Every row comes from one small tree of marks. The marks that hang from a mark follow it in brackets, in the order of their numbers. Every link used is in the known rows. Which tree was each row made from?
Known rows
Q_898[Q_155[Q_914] Q_249]: [ 0.75  0.63  1.23  1.23  0.15 -0.44 -0.37 -0.77 -0.13 -0.15 -0.54 -0.62
  0.45 -0.10 -0.49 -0.60  0.72 -0.51 -1.62  0.87  4.02 -0.33 -1.01 -0.37
  0.29 -0.32  3.57 -0.21  0.49]
Q_898[Q_155]: [ 0.25  0.27  0.63  0.44  0.29  0.27 -0.61 -0.09  0.34 -0.32 -0.02 -0.24
  0.29  0.13 -0.62 -0.51  0.78 -0.08  0.78 -0.14  1.08 -0.39 -0.22 -0.17
  0.01 -0.12  1.82  0.11  0.34]
Q_834[Q_320[Q_894[Q_28 Q_324 Q_329]]]: [ 1.82  0.41  1.71 -3.35 -0.18  1.11  0.03  1.52  1.02  0.56  2.19  0.05
 -1.43 -0.03 -0.73  0.09  2.98 -1.80  2.34 -0.15  0.02  0.86  1.59  0.12
 -0.64 -2.20  0.22  0.99 -0.33]
Q_622[Q_228[Q_155[Q_914]]]: [ 0.36  0.41 -0.29  2.56 -0.59  0.02 -0.72 -0.12 -0.19 -0.53  0.53  0.57
 -0.07 -0.26 -1.72 -0.21  0.11 -0.15  0.88  0.95  1.30 -1.31  0.19 -0.58
 -0.13  0.43 -1.51  1.01  0.00]
Q_155[Q_914[Q_329[Q_894[Q_324]]]]: [ 2.20  0.17  1.01 -0.64 -0.98  0.57  0.13 -1.90  0.59 -1.13  0.04  0.53
 -0.35 -0.09  0.47 -1.56 -0.50 -0.80 -3.82  0.90  2.88 -0.13 -0.15 -0.08
  0.15  0.39  0.11  1.39  0.06]
Q_433[Q_622[Q_228[Q_155[Q_914[Q_329]]]]]: [ 1.60  0.25 -0.31  2.04 -0.20  0.30  0.20 -1.17  0.09 -0.69  0.09  0.78
  3.17 -1.35 -2.07 -0.72 -1.40  0.26  1.53  0.87  3.16 -1.70  1.07 -0.32
  0.00  0.23 -1.37  1.60 -0.47]
Q_228[Q_155[Q_914[Q_329[Q_894[Q_320]]]] Q_622]: [ 2.62  0.23  0.31 -1.21 -1.73  0.70 -0.27 -2.23  1.40 -0.24 -1.08  1.53
  1.53 -1.49  1.30 -1.84  0.01 -0.86 -1.83  1.74  4.70 -3.33 -0.18  0.53
  0.12  0.62 -1.14  2.27  0.25]
Q_834[Q_320[Q_894[Q_28]]]: [ 1.88  0.42  0.84 -0.56 -0.39  0.81 -0.01  0.62  0.94  0.48  1.23 -0.06
  0.02  0.59 -0.64  0.71  2.55 -1.61  0.58  0.47  0.38  0.01  1.25  0.11
 -0.18 -0.84  0.45  0.25 -0.18]
Q_320[Q_894]: [ 2.01  0.28  0.13 -0.02 -0.10  0.64 -0.14 -0.57  0.65  0.51  0.89 -0.08
  0.01  0.44  0.63  0.14 -0.88 -1.78 -1.36 -0.73 -0.26 -0.18 -0.02 -0.52
 -0.03 -0.19 -0.07  0.30 -0.38]
Q_622[Q_228[Q_155]]: [ 0.03  0.26 -0.51  1.32 -0.10 -0.03 -0.67  0.09 -0.18 -0.58  0.92  0.57
  0.08 -0.48 -1.47 -0.28  0.00  0.14  3.52 -0.09  0.86 -1.42  0.51 -0.48
 -0.20  0.15 -1.73  0.88  0.00]
Q_228[Q_155[Q_914] Q_622]: [ 0.67  0.13 -0.36  1.04 -1.50  0.19 -0.62 -1.30  0.81  0.53 -1.25  1.27
  0.89 -1.30  0.57 -0.61  0.28 -0.52 -1.62  1.93  2.38 -3.21 -0.91  0.51
 -0.10  0.47 -0.87  1.25  0.33]
Q_898[Q_249[Q_228[Q_155]]]: [-0.27  0.19 -0.25  0.27  0.08 -0.84  0.08 -0.94 -0.11 -0.40 -0.40  0.25
 -0.22 -0.12  0.05 -0.76 -0.05  0.47  3.08 -0.23  3.45 -2.18  0.11 -0.44
  0.13 -0.40  0.08 -0.45  0.51]
Q_894[Q_28 Q_320[Q_834] Q_324 Q_329]: [ 0.84  0.05  1.94 -6.00  0.96  0.72  0.35  2.02  0.55 -0.22  2.39  0.10
 -4.66  0.92 -2.23 -1.51  1.74  1.38  5.00 -2.09  0.49  2.24  0.84 -1.18
 -0.91 -2.43 -0.16  1.28 -0.59]
Q_914[Q_329[Q_894[Q_324]]]: [ 2.07 -0.01  0.72 -2.37 -0.41  0.51  0.19 -1.86  0.74 -1.32  0.59  0.53
 -0.24 -0.39  0.93 -1.80 -0.78 -0.46 -0.66 -0.44  2.61 -0.21  0.26  0.02
  0.08  0.05 -0.22  1.36  0.05]
Q_894[Q_320[Q_834] Q_324 Q_329]: [ 0.20  0.14  2.11 -6.42  0.67  0.53  0.27  1.40  0.41  0.68  1.45 -0.01
 -3.94  1.42  0.04 -0.89  0.48  0.85  3.58 -1.73 -0.25  2.35  0.81 -1.23
 -0.71 -1.89 -0.68  1.07 -0.73]
Q_320[Q_894[Q_329]]: [ 2.22  0.31  0.34 -0.84 -0.08  1.14 -0.06  0.27  0.54  0.55  1.30 -0.06
 -0.55  0.09  0.46  0.01 -0.39 -1.96 -0.46 -0.94 -0.94  0.26  0.63 -0.50
 -0.28 -1.67 -0.19  1.04 -0.49]
Q_79[Q_898[Q_155[Q_914[Q_329[Q_894]]] Q_249[Q_228]]]: [ 2.56  0.56  1.57  0.36 -0.15 -0.07 -0.05 -2.28  0.43 -0.86 -0.75 -0.17
 -0.91  0.51 -0.09 -2.09 -0.41 -0.43 -0.38  0.01  5.45 -0.40 -0.28 -1.11
  0.20 -2.10  2.84  0.91 -0.37]
Q_834[Q_320[Q_894[Q_329]]]: [ 1.51  0.51  1.22 -1.65 -0.54  1.08 -0.01  0.89  0.76  1.24  0.85 -0.14
  0.06  0.60  1.15  1.11  2.02 -2.15  0.20  0.57 -0.87  0.46  1.73  0.07
 -0.23 -1.71 -0.11  0.78 -0.38]
Q_898[Q_155[Q_914] Q_249[Q_228]]: [ 0.33  0.56  0.78  2.08 -0.01 -0.44 -0.16 -1.03 -0.08 -0.24 -0.87 -0.62
 -0.45  0.51 -0.79 -1.03  0.90 -0.07  0.76  0.57  3.85 -0.67 -0.43 -0.85
  0.45 -0.35  3.46 -0.61  0.65]
Q_622[Q_228[Q_155[Q_914[Q_329[Q_894[Q_28 Q_320]]]]]]: [ 2.64  0.44  0.24  0.63 -0.56  0.67 -0.26 -0.51  0.43 -1.97  1.35  0.91
  0.13 -0.79 -2.69 -1.87  0.76 -0.13  1.80  0.51  4.00 -1.49  0.90 -0.48
 -0.07  0.23 -1.36  2.11  0.02]
Q_894[Q_28]: [ 0.69 -0.06 -0.20  0.39  0.29  0.20  0.13  0.59  0.10 -0.90  0.92  0.13
 -0.59 -0.53 -2.33 -0.59  1.16  0.51  1.52 -0.34  0.77 -0.10  0.03  0.03
 -0.20 -0.53  0.55  0.21  0.15]
Q_914[Q_329[Q_894[Q_320[Q_834] Q_324]]]: [ 2.24  0.10  1.63 -4.79 -0.06  0.62  0.33 -1.59  0.98 -0.88  0.80  0.43
 -2.05  1.33  1.06 -1.88 -0.75  0.39  0.47 -1.18  2.79  0.85  0.54 -0.98
 -0.05 -0.17 -0.48  1.42 -0.37]
Q_79[Q_898[Q_155[Q_914[Q_329]] Q_249[Q_228[Q_622]]]]: [ 1.43  0.54  1.25  0.35 -0.35 -0.01 -0.16 -2.35  0.62  0.94 -1.30 -0.05
 -0.49 -0.58  0.49 -1.49 -0.32  0.03  1.76  0.36  5.96 -1.02 -0.67 -0.99
  0.04 -2.32  3.28  1.09 -0.27]
Q_914[Q_329[Q_894]]: [ 2.23  0.02  0.09 -0.30 -0.54  0.64  0.23 -2.05  0.55 -1.37  0.01  0.47
  0.66 -0.21  0.87 -1.31 -0.80 -0.40 -1.59  0.00  2.34 -0.70  0.49  0.06
  0.29  0.03 -0.08  1.25  0.11]
Q_79[Q_898]: [ 0.36  0.05  0.85 -1.24  0.31 -0.19 -0.09  0.21  0.06  0.46  0.01  0.04
 -0.90  0.21  0.00 -0.11 -0.67  0.05  0.22 -0.54  0.26  0.73 -0.20 -0.36
 -0.43 -1.89 -0.19  0.51 -1.02]

Which tree is each row?
[ 0.95  0.34  0.79 -0.75  0.22 -0.54 -0.20 -1.23  0.46  0.92 -1.02 -0.15
 -0.82 -0.41  0.10 -1.51 -0.09  0.08  4.24 -0.65  3.72 -0.70 -0.77 -0.85
 -0.02 -2.44  3.00  0.23 -0.38]
Q_79[Q_898[Q_155 Q_249[Q_228[Q_622]]]]
[ 0.57 -0.11  0.84 -3.08  0.54  0.60  0.19  1.73  0.21 -0.77  2.10  0.24
 -2.45 -1.24 -2.41 -1.36  1.76  0.31  3.69 -1.20  0.28  0.92  0.48  0.05
 -0.74 -2.17  0.21  1.18 -0.04]
Q_894[Q_28 Q_324 Q_329]
[ 0.60  0.04  1.70 -5.10  0.90  0.14  0.26  1.12  0.68 -0.29  1.91  0.12
 -4.07  1.35 -2.12 -1.36  1.11  1.55  4.05 -1.84  1.28  1.85  0.14 -1.21
 -0.63 -0.79  0.03  0.42 -0.46]
Q_894[Q_28 Q_320[Q_834] Q_324]
[ 2.32  0.52  0.59  0.09 -0.72  0.60 -0.39 -1.50  0.45 -1.25  0.75  0.87
 -1.45  1.33 -0.95 -1.26 -0.50  0.28  0.63  0.17  3.16 -0.85  0.84 -1.52
 -0.01  0.28 -1.84  2.06 -0.33]
Q_622[Q_228[Q_155[Q_914[Q_329[Q_894[Q_320[Q_834]]]]]]]
[ 2.38  0.33  0.60 -1.19  0.04  1.26 -0.07 -0.53  0.71  0.63  1.44  0.02
 -3.14  2.45  0.63  0.23 -0.92 -0.77 -0.61 -1.70 -1.32  1.05  0.60 -1.80
 -0.38 -2.13 -0.37  1.21 -0.85]
Q_320[Q_834 Q_894[Q_329]]
[ 1.10  0.45  1.70 -2.90 -0.47  0.50 -0.15  0.33  1.06  1.26  1.04 -0.08
 -0.38  0.80  1.23  0.64  1.60 -2.14  0.28  0.33  0.04  0.65  0.92  0.03
 -0.26 -0.45 -0.05  0.13 -0.35]
Q_834[Q_320[Q_894[Q_324]]]
[ 2.84  0.15  0.27  1.45 -0.92  0.82  0.23 -1.62  0.52 -1.87  0.26  0.54
 -0.06 -0.34 -1.24 -1.47  0.41 -0.36 -3.44  0.98  3.20 -0.60  0.13  0.02
  0.21  0.00  0.60  1.47  0.20]
Q_155[Q_914[Q_329[Q_894[Q_28]]]]
[ 3.00  0.09 -0.45  1.03 -1.77  0.85 -0.37 -2.52  1.33 -1.27 -0.54  1.78
  1.07 -1.83 -0.43 -1.99  0.51 -0.49 -1.82  1.64  4.85 -3.82 -0.50  0.58
  0.02  0.12 -0.58  2.45  0.52]
Q_228[Q_155[Q_914[Q_329[Q_894[Q_28]]]] Q_622]
[ 2.50  0.14 -0.31  0.79 -1.95  0.69 -0.46 -3.03  1.19 -0.58 -1.24  1.64
  1.47 -1.44  1.27 -1.60 -0.32 -0.88 -2.93  1.94  4.26 -3.78 -0.49  0.53
  0.19  0.49 -1.00  2.29  0.42]
Q_228[Q_155[Q_914[Q_329[Q_894]]] Q_622]
[ 2.21  0.57  0.79  1.82 -0.47  0.11  0.02 -2.67  0.38 -1.34 -0.88 -0.23
  0.00  0.36 -0.09 -2.03  0.24 -0.40 -0.53  0.58  5.78 -1.23 -0.01 -0.78
  0.68 -0.30  3.37  0.43  0.75]
Q_898[Q_155[Q_914[Q_329[Q_894]]] Q_249[Q_228]]
[ 2.75  0.24  1.15 -3.10  0.46  1.29 -0.02  0.22  1.00 -0.17  2.85  0.24
 -4.73  1.75 -1.39 -0.91  0.12 -0.37  1.79 -2.52 -0.39  1.52  0.34 -1.82
 -0.80 -2.58 -0.03  1.48 -0.76]
Q_320[Q_834 Q_894[Q_28 Q_324 Q_329]]
[ 2.51 -0.03 -0.98  1.82 -1.78  0.79 -0.06 -2.61  1.29 -1.40 -0.81  1.65
 -0.17 -1.02 -0.95 -2.39  0.65  0.07  0.92  1.14  4.23 -3.86  0.23 -0.08
  0.16  0.08 -0.64  1.81  0.63]
Q_249[Q_228[Q_155[Q_914[Q_329[Q_894[Q_28]]]] Q_622]]
[ 2.98  0.27  0.40 -0.82  0.28  1.43  0.02  0.00  0.80 -0.18  2.26  0.17
 -3.68  1.97 -1.49 -0.27  0.16 -0.28  0.75 -2.03 -0.64  0.92  0.63 -1.75
 -0.55 -2.58  0.12  1.41 -0.72]
Q_320[Q_834 Q_894[Q_28 Q_329]]
[ 1.02  0.20 -0.17  0.95 -1.63  0.66 -0.55 -2.40  1.00  0.50 -1.18  1.37
  1.44 -1.70  1.26 -0.71 -0.13 -0.18 -1.56  1.92  4.40 -3.67 -0.46  0.43
 -0.08  0.27 -0.86  2.03  0.46]
Q_228[Q_155[Q_914[Q_329]] Q_622]
[ 2.71  0.54  0.67  2.08 -0.23  0.24  0.12 -2.24  0.45 -2.05 -0.18 -0.15
 -0.42 -0.06 -1.75 -2.47  1.17 -0.04  0.67  0.33  6.36 -1.30 -0.02 -0.76
  0.56 -0.64  3.73  0.60  0.84]
Q_898[Q_155[Q_914[Q_329[Q_894[Q_28]]]] Q_249[Q_228]]
[ 0.66  0.31 -0.36  1.06 -1.11 -0.17  0.06 -2.81  0.48  0.39 -1.38  0.76
  0.69 -1.27  1.11 -1.18 -0.34  0.22  1.65  1.15  6.04 -3.29 -0.25 -0.32
  0.26 -0.32  0.70  0.87  0.71]
Q_898[Q_249[Q_228[Q_155[Q_914[Q_329]] Q_622]]]
[ 0.53  0.17  1.32 -3.91  0.50  0.69  0.30  1.21  0.23  0.63  0.77 -0.11
 -2.92  1.70  0.11 -0.24  0.50  0.92  2.35 -1.20 -0.56  1.74  1.07 -1.19
 -0.43 -1.88 -0.56  1.00 -0.69]
Q_894[Q_320[Q_834] Q_329]
[ 1.00  0.33  0.55 -0.14 -0.74 -0.31  0.00 -2.49  0.55  0.85 -1.26  0.74
 -0.37 -0.95  1.03 -1.23 -0.96  0.29  1.55  0.59  5.92 -2.30 -0.40 -0.63
 -0.17 -2.14  0.45  1.37 -0.35]
Q_79[Q_898[Q_249[Q_228[Q_155[Q_914[Q_329]] Q_622]]]]
[ 0.73  0.27  0.42 -0.12 -0.63 -0.76 -0.09 -1.50  0.32  0.87 -1.33  0.63
 -0.85 -0.61  0.43 -1.10 -0.55 -0.06  1.36  0.60  4.14 -1.89 -0.82 -0.61
 -0.17 -1.98  0.43  0.64 -0.47]
Q_79[Q_898[Q_249[Q_228[Q_155[Q_914] Q_622]]]]
[-0.03  0.10  1.91 -5.52  0.62 -0.03  0.13  0.53  0.53  0.59  0.96 -0.03
 -3.33  1.88  0.24 -0.78 -0.06  0.98  2.49 -1.49  0.54  1.93  0.16 -1.28
 -0.46 -0.27 -0.55  0.24 -0.62]
Q_894[Q_320[Q_834] Q_324]
[ 0.89  0.48  0.26  1.82 -0.63 -0.28 -0.20 -1.77  0.39  0.53 -1.61 -0.21
 -0.08 -0.44 -0.15 -1.49  0.83 -0.29  1.49  1.02  4.32 -1.46 -0.94 -0.60
  0.52 -0.34  3.80 -0.15  0.69]
Q_898[Q_155[Q_914] Q_249[Q_228[Q_622]]]
[ 1.27  0.47  1.87 -3.65 -0.41  0.93 -0.08  1.03  0.95  1.33  1.43 -0.06
 -0.92  0.43  1.13  0.56  1.97 -2.21  1.13  0.15 -0.59  0.97  1.50  0.07
 -0.48 -1.73 -0.20  0.85 -0.45]
Q_834[Q_320[Q_894[Q_324 Q_329]]]
[ 1.94  0.28  1.08 -3.10  0.10  1.00 -0.07  0.50  0.73  0.63  1.93  0.06
 -1.66 -0.20  0.49 -0.60 -0.43 -1.99  0.56 -1.41 -0.70  0.77  0.36 -0.51
 -0.50 -1.66 -0.33  1.10 -0.53]
Q_320[Q_894[Q_324 Q_329]]
[ 2.79  0.25  0.21  0.00  0.23  0.92 -0.06 -0.80  0.89 -0.25  1.81  0.17
 -3.13  2.38 -1.35 -0.21 -0.32 -0.13 -0.15 -1.82  0.05  0.53 -0.02 -1.79
 -0.32 -1.15  0.25  0.64 -0.61]
Q_320[Q_834 Q_894[Q_28]]
[ 1.00  0.08  0.90 -2.64  0.71  0.33  0.29  0.91  0.45 -0.36  1.22  0.01
 -2.80  1.62 -2.11 -0.68  1.16  1.63  2.81 -1.31  1.00  1.20  0.46 -1.16
 -0.35 -0.76  0.14  0.36 -0.43]
Q_894[Q_28 Q_320[Q_834]]
[ 2.36  0.20  0.91 -3.02 -1.59  0.60 -0.32 -2.08  1.53 -0.21 -0.61  1.54
  0.81 -1.66  1.34 -2.31 -0.02 -0.87 -0.98  1.30  4.94 -2.86 -0.39  0.50
 -0.09  0.60 -1.25  2.37  0.21]
Q_228[Q_155[Q_914[Q_329[Q_894[Q_320 Q_324]]]] Q_622]
[ 0.61  0.41  1.07  0.02 -0.19 -0.43  0.01 -1.79  0.10  0.16 -0.61  0.35
 -0.75 -0.14  0.38 -0.85 -0.92  0.47  0.81  0.20  5.54 -1.55 -0.01 -0.90
 -0.23 -2.16  0.16  0.97 -0.40]
Q_79[Q_898[Q_249[Q_228[Q_155[Q_914[Q_329]]]]]]
[ 0.10  0.21  0.62 -0.97  0.35 -0.96 -0.01 -0.65 -0.08  0.11 -0.37  0.24
 -1.10  0.08  0.03 -0.80 -0.68  0.43  3.04 -0.68  3.34 -1.20 -0.07 -0.73
 -0.30 -2.23 -0.09  0.15 -0.54]
Q_79[Q_898[Q_249[Q_228[Q_155]]]]
[ 1.87  0.36  0.37  0.45 -0.90  0.40 -0.56 -1.47  0.38 -1.60  1.03  1.00
 -0.45 -0.57 -1.10 -1.71 -0.40 -0.59  0.47  0.56  3.21 -1.44  0.38 -0.55
 -0.09  0.46 -1.65  2.07  0.04]
Q_622[Q_228[Q_155[Q_914[Q_329[Q_894[Q_324]]]]]]
[ 1.60  0.39  1.52 -2.61 -0.25  0.67 -0.07  0.86  1.11  0.49  1.75  0.06
 -0.92  0.34 -0.64  0.19  2.60 -1.66  1.49  0.06  0.66  0.49  1.03  0.11
 -0.39 -0.88  0.33  0.33 -0.24]
Q_834[Q_320[Q_894[Q_28 Q_324]]]
[ 2.37  0.42  2.37 -1.74 -0.22  0.47 -0.54 -1.46  0.88 -0.80  0.12  0.21
 -1.14  0.22 -0.15 -2.01 -0.31 -0.78 -2.13 -0.04  3.56  0.32 -0.59 -0.52
 -0.28 -1.65  1.49  1.75 -0.66]
Q_79[Q_898[Q_155[Q_914[Q_329[Q_894[Q_324]]]]]]
[ 0.00  0.11  1.88 -6.15  0.62  0.43  0.27  2.13  0.29  0.63  1.40 -0.08
 -1.69 -0.71 -0.06 -1.06  1.00 -0.19  3.60 -1.04  0.08  1.62  0.85 -0.04
 -0.59 -1.48 -0.55  0.93 -0.39]
Q_894[Q_320 Q_324 Q_329]
[ 2.56 -0.08  1.14 -4.58  0.29  0.12  0.40  0.88  0.80 -1.85  1.56  0.41
 -1.57 -0.36 -1.97 -2.64  1.26 -0.49  1.85 -1.01  1.33  0.84  0.10  0.16
 -0.11 -0.06  0.01  0.59 -0.21]
Q_329[Q_894[Q_28 Q_320 Q_324]]
[ 2.76  0.05  0.15 -0.78 -1.61  0.73 -0.39 -2.37  1.46 -1.19 -0.07  1.86
  0.17 -1.99 -0.39 -2.52  0.54 -0.53 -1.01  1.26  5.05 -3.41 -0.74  0.58
 -0.18  0.09 -0.69  2.51  0.49]
Q_228[Q_155[Q_914[Q_329[Q_894[Q_28 Q_324]]]] Q_622]
[ 2.21  0.24 -0.44  0.90 -1.42 -0.14  0.17 -3.35  0.70 -0.69 -1.44  1.02
  0.60 -1.05  1.12 -2.13 -0.46 -0.48  0.25  1.17  5.97 -3.44 -0.25 -0.18
  0.52 -0.10  0.57  1.11  0.65]
Q_898[Q_249[Q_228[Q_155[Q_914[Q_329[Q_894]]] Q_622]]]
[ 0.42  0.01  1.49 -4.82  0.81  0.07  0.31  1.79  0.53 -0.37  1.84  0.06
 -1.62 -0.84 -2.26 -1.57  1.60  0.45  4.24 -1.11  1.61  1.09  0.24 -0.01
 -0.52 -0.39  0.17  0.27 -0.17]
Q_894[Q_28 Q_320 Q_324]
[ 3.02  0.18  0.17 -0.94 -1.50  0.85 -0.19 -1.85  1.48 -0.88 -0.41  1.61
  1.07 -1.87 -0.41 -2.22  0.85 -0.46 -0.74  1.50  5.23 -3.43 -0.17  0.57
 -0.03  0.26 -0.76  2.43  0.36]
Q_228[Q_155[Q_914[Q_329[Q_894[Q_28 Q_320]]]] Q_622]
[ 2.54  0.19  0.88 -2.78  0.38  1.20  0.02  1.00  0.82 -0.17  2.79  0.17
 -2.23 -0.67 -1.61 -1.13  0.65 -1.56  1.85 -1.78 -0.01  0.68  0.42 -0.48
 -0.71 -2.15  0.16  1.32 -0.41]
Q_320[Q_894[Q_28 Q_324 Q_329]]
